Every row comes from one small tree of marks. The marks that hang from a mark follow it in brackets, in the order of their numbers. Every link used is in the known rows. Which tree was each row made from?
(in the rows, 128 means zero)
Known rows:
k353[k481[k432 k690]]: [120 114 155  98 127 109 130 107 100 146 165  79 129  92 132  87 145 133
 131 107 111]
k697[k185 k690[k353[k481]]]: [ 88 153 145  99 105 118 140 143 170  99 141  98 158 122 141 203 134 150
 162  97 164]
k221[k690[k481[k432] k697]]: [170 111  78 154 130 105 126 119 106 122 135 112 150 103 133 111 134 142
 129 177 152]
k481[k353 k432 k690[k697[k185]]]: [183 127 119 145 140 157 112 143 101 158 184 187  61 155 127  57  79 114
 103 145  69]
k432[k481[k690[k353]]]: [ 95 131 174 120 149 125 128 114 100 148  43 118 125 120 114 106 155 111
 134 134  79]
k353[k481[k432 k690[k697[k185]]]]: [169 118 113 128 124 123 115 142 110 138 208 158 118 108 133 113 101 114
 131 131 111]
k432[k481[k353 k690[k697]]]: [157 104 126 126 174 121 120 151  85 182 105 163  64 142 129  63 126  85
 103 130  82]
k221[k690[k353[k481]]]: [ 96 141 129 105 133 110 157 101 131 120  71  24 157  86  78 150 172 138
 133 143 165]
k690[k353 k481 k697]: [122 102  92 133 125 139 141 111 136 112  96 133 122 122  94 124  92 135
 117 156 146]
k481[k353 k690]: [127 122 193 101 150 137 156 107 100 176 105 142  75 146 100  48 141 117
  83 109  96]
k185[k697]: [126 128 186 155 119 121  96 111 129 145 142 201 188 146 171 121 156 104
  97  89 145]
k432[k481[k353 k690]]: [110 119 184 108 164 114 134 132 105 179 107 137  83 128 135  55 177 102
 111 102  84]
k185[k697[k690[k353]]]: [117 142 156 136 114 138 107 129 121 114  67 128 171 188 178 195 132 127
 135  96 125]
k481[k353 k432 k690]: [133 120 160 115 144 141 128 108  92 168 142 113  76 136 130  32 122 133
 102 116  71]
k432[k481]: [ 97 132 172 156 137  88  91 125 133 159 130 177 178  90 175  93 167 109
 125 115 135]
k353[k481[k432 k690[k697]]]: [163  98 101 115 135 115 116 129  80 150 160 109 109 103 126  93  95 115
 123 133 106]
k481[k353 k690[k697[k185]]]: [176 125 147 130 150 153 140 141 110 170 147 218  63 164  98  72  95  97
  85 135  97]
k221[k690]: [130 149 172 152 137  98 137  99 110 154  80 146 178 110 118 112 166 123
 106 157 155]

Write each row's tree:
[ 92 132 106 103 109 112 113 130 129 103 132  15 146 108 173 169 117 167
 170 107 131]  k697[k690[k353[k481[k432]]]]
[161 125 101 131 140 128 164 140 157 126 159 158  97 131  91 116 157 127
 109 151 166]  k221[k690[k481[k353] k697[k185]]]
[109 168 164 141 110 135 125 134 151 111 101 167 160 154 147 182 114 146
 143 126 133]  k697[k185 k690[k353]]
[ 91 145 156 112 102 131 155 132 178  82 120 133 147 145 138 192 139 166
 159 113 161]  k697[k185 k690[k353 k481]]
[107 126 107 110 101 125  96 141 132  95 148  33 167 147 200 203 139 148
 167  71 125]  k185[k697[k690[k353[k481[k432]]]]]
[ 97 127 140  95 110 122 124 138 141 102 108  61 165 155 169 219 153 133
 151  63 152]  k185[k697[k690[k353[k481]]]]
[108 119 117 119  97 140 111 128 139  78 128  69 162 169 198 193 147 164
 169  86 124]  k185[k697[k690[k353 k481[k432]]]]
[143 115  81 133 136 130 160 110 119 109  48  86 130 123  73 145 130 137
 124 193 158]  k221[k690[k353 k481 k697]]
[161 124 140 134 162 127 122 167 115 170 154 213  71 146 132  81 133  83
 109 126  85]  k432[k481[k353 k690[k697[k185]]]]
[153 148  47 147 122 130 117 138 132 104 153  70 141  96 108 158 115 134
 151 176 138]  k221[k690[k353[k481[k432]] k697[k185]]]
[146 116 126 152 115 122 132 132 164 117 189 235 145 119 126 123 115 126
 116 134 172]  k690[k481 k697[k185]]
[ 81 126 106 119 112 125 109 103 139 115 156  39 148  74 133 113 116 153
 146 118 126]  k690[k353[k481[k432]]]
[158 104  94 121 151 119 167 127 126 138 114 108  89 129  90  95 153 130
  97 154 163]  k221[k690[k481[k353] k697]]
[101 120 149 108 104 135 139 127 148  87  92 100 159 178 166 207 160 150
 149  84 153]  k185[k697[k690[k353 k481]]]
[145 136 128 150 150 141 114 150 109 141  90 196 109 140 111 133 112  93
 136 160  78]  k432[k481[k690[k353 k697[k185]]]]
[ 97 153 116 115  97 122 110 145 161  92 177  71 153 113 174 188 120 165
 179 103 136]  k697[k185 k690[k353[k481[k432]]]]
[124 133  93 132 118 136 125 137 158 113 160 138 138 103 102 151  89 120
 127 136 153]  k690[k353[k481] k697[k185]]
[147 146  80 134 130 127 145 135 142 111 113 101 146 107  75 175 129 117
 135 169 165]  k221[k690[k353[k481] k697[k185]]]
[125 124 107 145 114 150 137 124 168  97 142 182 124 126  93 142  96 134
 126 153 152]  k690[k353 k481 k697[k185]]
[141 146 110 171 123 151 109 129 141 125 123 211 140 135 106 127  65 115
 111 168 126]  k690[k353 k697[k185]]
[143 109 115 131 128 140 146 140 174 126 206 205  84 133 114  93 120 127
  98 118 157]  k690[k481[k353] k697[k185]]
[116 139 155 130 130 152 121  93  83 140  76  95 115 131 109  82 102 141
 128 149  66]  k481[k432 k690[k353]]
